Each row was made from one path, in order. Every step used is in the known rows, and no mark comes twice. Write each row's path.
Known rows:
nosef, siza, gonodo: [ 1.767 -2.896  0.534  0.663  3.973  3.266  1.406  1.309 -0.604  0.853
 -2.646  0.719 -0.372 -0.452 -1.661 -1.598 -0.025 -0.583 -0.512  0.164
 -0.630  0.614]
gonodo, siza, nosef: [ 2.327 -3.348 -0.271 -0.153  1.917 -0.449  1.481 -1.770 -0.961  1.764
 -0.989  1.872  0.394  0.012 -0.842 -3.202 -1.020  0.462 -0.369  1.889
 -0.642  0.033]
nibe, puzav, lisib, nosef, siza: [-0.009 -2.093 -1.898 -0.319  4.704  3.213 -0.104  4.000 -0.353  1.742
 -2.064 -0.870  3.586 -2.588 -0.042 -2.588 -1.143  2.513 -1.972 -1.246
 -2.483 -0.415]
gonodo, siza, puzav, nibe: [ 2.962 -5.323 -1.908  0.570  0.530  2.628  0.831 -3.480  0.953 -0.461
 -0.384  0.386 -0.127 -3.780 -3.178 -2.166 -0.270  0.028 -0.861 -0.597
 -1.367  0.422]
nosef, lisib, puzav, siza: [ 3.152 -2.674 -0.580  3.076  0.188  4.164  3.026 -3.366  3.716  0.629
  0.463  0.404  0.206 -1.380 -1.464 -1.860  0.086  1.009 -1.086 -2.806
  1.903  0.001]
gonodo, siza, nosef, lisib, puzav: [ 4.547 -4.512 -0.788  2.908  0.250  1.357  1.350 -1.367  1.645 -0.006
 -0.929 -0.087 -0.354 -0.004 -1.667 -4.675  1.553  2.275 -1.622 -1.677
 -0.678 -2.115]
siza, gonodo, lisib, puzav: [ 5.605 -4.141  2.053  3.901  1.970  0.362  1.618 -2.038 -0.291 -2.049
 -2.176  0.931 -1.587 -0.017 -1.691 -1.717  3.294  2.126  0.436  0.182
  1.841 -2.140]
siza, gonodo: [ 2.648 -1.346  2.753  0.251  2.317  0.858  1.473 -0.826 -0.928  0.739
 -2.659  1.910 -1.761  0.878 -1.534 -0.268  0.498 -0.226 -0.537  0.260
 -0.020  0.171]
siza, gonodo, lisib, nosef: [ 4.283 -1.530  1.826  3.287  4.468 -0.115  0.895  1.176 -2.167  0.200
 -0.019  2.478  0.439  0.540 -2.105 -2.580 -0.800  2.674 -0.888  1.216
  0.585 -1.128]
gonodo, lisib, puzav: [ 4.142 -3.587  0.249  3.961  1.732  0.110  1.554 -2.814  0.652 -1.334
 -0.657  0.777 -0.450 -1.139  0.163 -2.355  2.378  2.191 -0.159  0.209
  2.256 -1.866]
siza, puzav, nibe, gonodo, lisib: [ 2.297 -4.005 -0.454  1.188  1.740  2.119  0.704 -5.570  0.435  1.418
  1.034  1.470  0.312 -1.429 -4.515 -0.630  1.600 -1.432 -0.213  1.531
 -0.367 -1.658]
puzav, nibe, gonodo, lisib: [ 2.116 -3.680 -0.489  0.966  3.336  0.969  2.194 -4.251 -0.274  1.586
  1.323  1.726  1.831 -1.452 -3.631 -0.956  1.266 -0.923  0.022  1.668
  0.488 -2.164]
nibe, gonodo: [-0.243 -2.032  2.478 -2.230  2.241  1.358  1.749 -2.689 -0.539  2.550
  0.323  1.925  0.551  1.205 -2.384  0.284  0.663 -1.192 -0.980 -0.243
 -0.035  0.018]
gonodo, lisib, nosef: [ 2.993 -1.225  0.091  3.254  4.096 -0.235  0.941  0.519 -1.211  0.850
  1.655  2.121  1.838 -0.562  0.068 -3.128 -1.506  2.844 -1.553  1.204
  0.874 -0.888]
lisib, puzav, siza: [ 2.197 -3.265  0.813  1.353  1.091  3.470  2.989 -4.360  1.799 -0.409
  0.327  0.694  0.266 -1.966 -0.618 -0.566 -0.205  0.863 -0.088 -1.595
  2.958  1.220]
nibe, puzav, siza, gonodo, lisib: [ 4.613 -1.702  0.863  2.083  3.291  0.676  1.706 -2.219  0.863  1.676
 -2.847  2.157 -0.213 -0.327 -2.509 -0.727  1.545  0.136  0.714  2.390
  1.038  0.215]
siza, puzav: [ 1.447 -1.176  0.483  0.599 -0.099  2.453 -0.368 -3.844  1.245  1.621
 -0.692  1.058 -2.170 -0.536 -0.393 -0.653 -0.100 -0.909 -1.465 -0.195
 -0.556  1.279]
lisib, nosef, siza, puzav, nibe: [ 0.795 -4.285 -2.616  1.305  2.981  5.994 -0.591 -1.542 -0.008  0.364
  1.302 -1.027  1.173 -4.353 -1.827 -2.643 -1.701  0.371 -3.303 -1.328
 -2.069  0.527]
gonodo, lisib, nosef, siza: [ 1.765 -2.855 -2.415  3.575  5.564  2.534  0.778  2.534 -0.887  1.009
  1.390  0.487  3.187 -1.949 -0.079 -4.638 -1.929  2.161 -1.593  1.105
  0.145 -0.399]
nosef, lisib: [ 2.428  0.018 -1.188  2.364  0.780  1.632  1.380 -0.592  2.664  2.785
 -0.434  1.119 -0.229  0.311 -0.377 -2.722 -0.330 -0.031 -2.460 -1.273
 -0.956 -0.788]
nosef, lisib, puzav, siza, gonodo: [ 4.399 -2.840  1.680  2.647  0.962  3.998  2.714 -2.195  2.329 -0.195
 -1.738  0.787 -1.444 -0.035 -3.735 -1.190  0.997  0.762 -0.308 -2.367
  1.214 -0.129]
nosef, siza, gonodo, lisib: [ 3.675 -2.930 -0.733  3.559  4.421  1.509  1.396  0.608 -0.140  0.736
 -2.158  1.363  0.142 -0.842 -1.916 -2.824  0.631 -0.003  0.751  2.484
  0.496 -1.017]

Which path is each row?
[ 0.543 -2.875 -1.190  1.517  2.810  5.180 -1.316  0.455  0.056  1.268
  0.695 -0.414  0.341 -1.755 -0.812 -3.156 -1.892  0.803 -2.930 -0.982
 -1.722  1.312]	lisib, nosef, siza, puzav
[ 0.904 -5.741  1.580 -1.335  1.851  3.350  2.044 -4.777 -0.749 -0.477
  1.012 -0.214  0.976 -1.536 -3.631  0.036  2.758 -0.044 -1.715 -2.453
  0.097 -1.884]	lisib, puzav, nibe, gonodo
[ 3.674 -2.144 -1.961  1.938  0.798  0.487  1.264 -0.623  1.717  2.895
 -0.757  1.294  0.224  0.549 -1.874 -4.596 -0.823  0.654 -1.521  0.363
 -1.875 -1.168]	gonodo, siza, nosef, lisib
[ 1.560 -2.421  0.321 -0.449  4.952  3.037 -0.243  4.511 -1.269  0.831
 -4.088 -0.113  1.561 -1.156 -2.100 -1.589  0.072  2.187 -1.115 -0.990
 -2.728 -0.576]	nibe, puzav, lisib, nosef, siza, gonodo
[ 1.218 -4.239  1.124 -2.239  2.265  0.045  1.535 -2.381 -1.883  2.615
 -0.036  1.939  1.076  1.103 -3.388 -2.112 -0.267 -0.422 -0.206  1.445
 -0.928 -0.695]	nibe, gonodo, siza, nosef
[ 4.180 -1.627  1.388  2.184  4.811  1.000  0.883  0.123 -1.135  1.045
 -0.870  1.872  1.365 -0.125 -2.490 -2.078  0.054  2.584 -1.079  1.123
  0.373 -0.039]	nibe, puzav, siza, gonodo, lisib, nosef
[ 3.323 -2.374 -0.297  2.847 -0.141  2.030  0.657 -2.874  1.651  1.025
 -0.547 -0.340 -1.147  0.667 -0.351 -3.223  1.893  1.275 -2.834 -1.580
 -0.572 -2.040]	siza, nosef, lisib, puzav
[-0.122 -2.231 -1.881  0.899  4.508  3.586  0.949  3.537 -0.567  1.211
 -0.164  0.064  3.565 -2.840 -0.478 -2.489 -3.113  2.176 -0.690 -1.129
 -1.324 -0.277]	puzav, lisib, nosef, siza
[ 4.039 -5.177 -1.302  3.571  1.946  1.354  1.953 -4.277  0.444 -2.025
  0.279 -0.161  0.581 -3.722 -1.020 -2.163  2.245  1.666 -0.944 -0.122
  1.275 -2.427]	gonodo, lisib, puzav, nibe
[ 3.460 -2.521 -0.182  3.175  0.126  2.348  1.216 -1.436  2.533  0.006
 -0.680 -0.420 -0.934 -0.285 -0.462 -2.849  1.885  1.836 -2.519 -3.125
  0.109 -1.587]	nosef, lisib, puzav
[ 1.289 -5.380 -0.017 -2.165  2.714  1.156  1.926 -3.596 -1.932  1.861
  0.507  1.363  1.753 -0.768 -4.343 -2.164 -0.077 -0.676 -0.532  1.123
 -1.465 -1.126]	puzav, nibe, gonodo, siza, nosef
[ 0.816 -0.910  0.027 -1.560  1.957  2.128  0.865 -4.639  0.411  3.986
 -1.318  0.970  0.502 -0.215  0.113 -0.478 -0.091 -1.057 -1.902  1.775
 -0.678  1.415]	nibe, puzav, siza, nosef
[ 3.532 -5.268  0.393  1.126  0.504  1.955  1.406 -2.103  0.891  0.730
 -0.054  0.130 -0.128  1.087 -3.996 -3.892  2.265  1.612 -1.505 -2.102
 -1.006 -2.676]	nibe, gonodo, siza, nosef, lisib, puzav
[ 1.196 -0.744  0.557  0.669  1.270  2.170 -0.437  0.127  0.072  0.996
 -0.500  1.121  0.421 -1.396 -1.597 -0.697 -2.534  2.331 -0.564 -1.571
 -1.313 -0.266]	siza, puzav, lisib, nosef
[-0.205 -3.645  0.872 -2.252  2.512  2.668  2.116 -4.198 -0.692  1.636
  0.989  1.007  1.631 -1.227 -3.493  0.337  0.729 -1.487 -1.486 -0.844
 -0.634 -0.856]	puzav, nibe, gonodo
[ 0.158 -2.650 -1.202  1.304  5.100  3.811  0.545  2.661 -1.104  1.069
  1.064 -0.075  2.727 -1.740  0.307 -3.672 -2.602  1.756 -2.792 -0.726
 -0.691  0.774]	lisib, nosef, siza
[ 2.701 -1.399  2.149 -1.116  2.539  2.426  1.759 -2.007  0.448  1.854
 -3.669  1.418 -0.769 -0.025 -2.134  0.484  1.162 -0.515 -0.517  0.113
 -0.082  1.709]	nibe, puzav, siza, gonodo
[ 1.711 -6.321  0.169 -2.000  2.808  1.291  2.878 -2.007 -0.663  0.212
  0.490  1.336  2.417 -1.912 -5.099 -1.693  0.235  0.030  0.166 -0.763
 -0.579 -0.733]	puzav, nibe, gonodo, siza
[ 1.711 -2.153  0.950  0.948  2.884 -0.183  1.862 -2.936 -0.097  2.327
  0.682  2.716  1.099  0.700 -2.593 -0.927  1.132 -0.674  0.546  1.892
  1.130 -1.611]	nibe, gonodo, lisib
[ 4.182 -1.809  1.483  3.566  4.347  1.395  2.026 -0.097 -1.144  0.453
  0.649  2.736  1.292 -0.143 -2.961 -2.092 -1.968  2.240  0.140  1.237
  1.760 -0.041]	puzav, siza, gonodo, lisib, nosef
[ 4.655 -5.182  0.257  4.419  3.278  2.175  1.387 -0.287  0.003 -1.980
 -2.206 -0.001 -0.604 -1.210 -1.596 -2.665  2.902  1.807  0.348  0.362
  1.380 -1.881]	nosef, siza, gonodo, lisib, puzav
[ 1.992 -3.334  0.355  1.332  4.743  1.390  1.389 -1.542 -2.091  0.841
  2.915  1.682  3.140 -1.282 -3.606 -2.277 -0.520  1.863 -1.618  0.476
  0.016 -2.041]	puzav, nibe, gonodo, lisib, nosef
[ 2.197 -3.454  0.269  1.687  3.189  2.506  0.029 -2.924 -1.328  0.971
  2.708  1.396  1.475 -1.364 -4.479 -2.080 -0.139  0.987 -1.885  0.377
 -0.690 -1.616]	siza, puzav, nibe, gonodo, lisib, nosef
[ 2.442 -2.749  0.017  0.597  1.467  1.507  0.218  1.479 -0.029  0.016
 -0.871  1.348  1.263 -2.078 -2.937 -2.163 -2.766  3.208  0.521 -1.603
 -1.611 -0.377]	gonodo, siza, puzav, lisib, nosef
[ 5.127 -5.554  0.402  3.615  2.358  1.612  1.932 -3.604 -0.330 -2.710
 -1.142  0.175 -0.652 -2.743 -2.784 -1.567  3.056  1.570 -0.338 -0.134
  1.040 -2.729]	siza, gonodo, lisib, puzav, nibe
[ 1.308 -5.149 -2.309  1.682  3.025  4.090  0.519 -3.938  0.589  1.769
  1.100  0.212  1.319 -2.596 -4.562 -1.706  1.351 -1.712 -0.313  1.492
 -0.740 -1.263]	nosef, siza, puzav, nibe, gonodo, lisib
[ 1.778 -2.949  0.933  1.037  5.223  3.699  0.772  3.305 -2.148  0.402
 -1.150  0.371  0.719 -0.341 -1.933 -2.646 -1.240  1.480 -1.823 -0.538
 -1.185  0.261]	lisib, nosef, siza, gonodo
[ 0.158 -2.036 -2.099  0.606  0.733  4.015  0.005 -0.654  2.346  1.821
 -2.690  0.002  0.086 -3.040 -1.428 -0.567 -1.302 -0.613  0.846 -0.631
 -1.900  0.035]	nosef, siza, puzav, lisib
[ 3.297 -3.987 -1.761  2.634  0.567  3.205  1.021 -4.373  1.512 -0.063
  0.352 -1.051 -0.181 -2.142 -1.516 -3.013  1.704  0.935 -3.352 -1.829
 -1.215 -2.558]	siza, nosef, lisib, puzav, nibe
[ 2.719 -4.364  1.244  2.102  1.899  2.871  3.237 -5.182  1.501  0.104
  1.186  1.454  1.214 -1.068 -3.332 -0.553  1.141  0.594  1.434 -0.191
  3.408 -0.507]	nibe, gonodo, lisib, puzav, siza
[ 1.096 -1.055 -0.006 -1.202  2.173  2.508  1.748 -3.243  1.834  2.960
 -1.724  0.950  1.182 -1.201  0.041  0.038  0.306 -0.271 -1.372 -0.045
  0.440  2.312]	nibe, puzav, siza
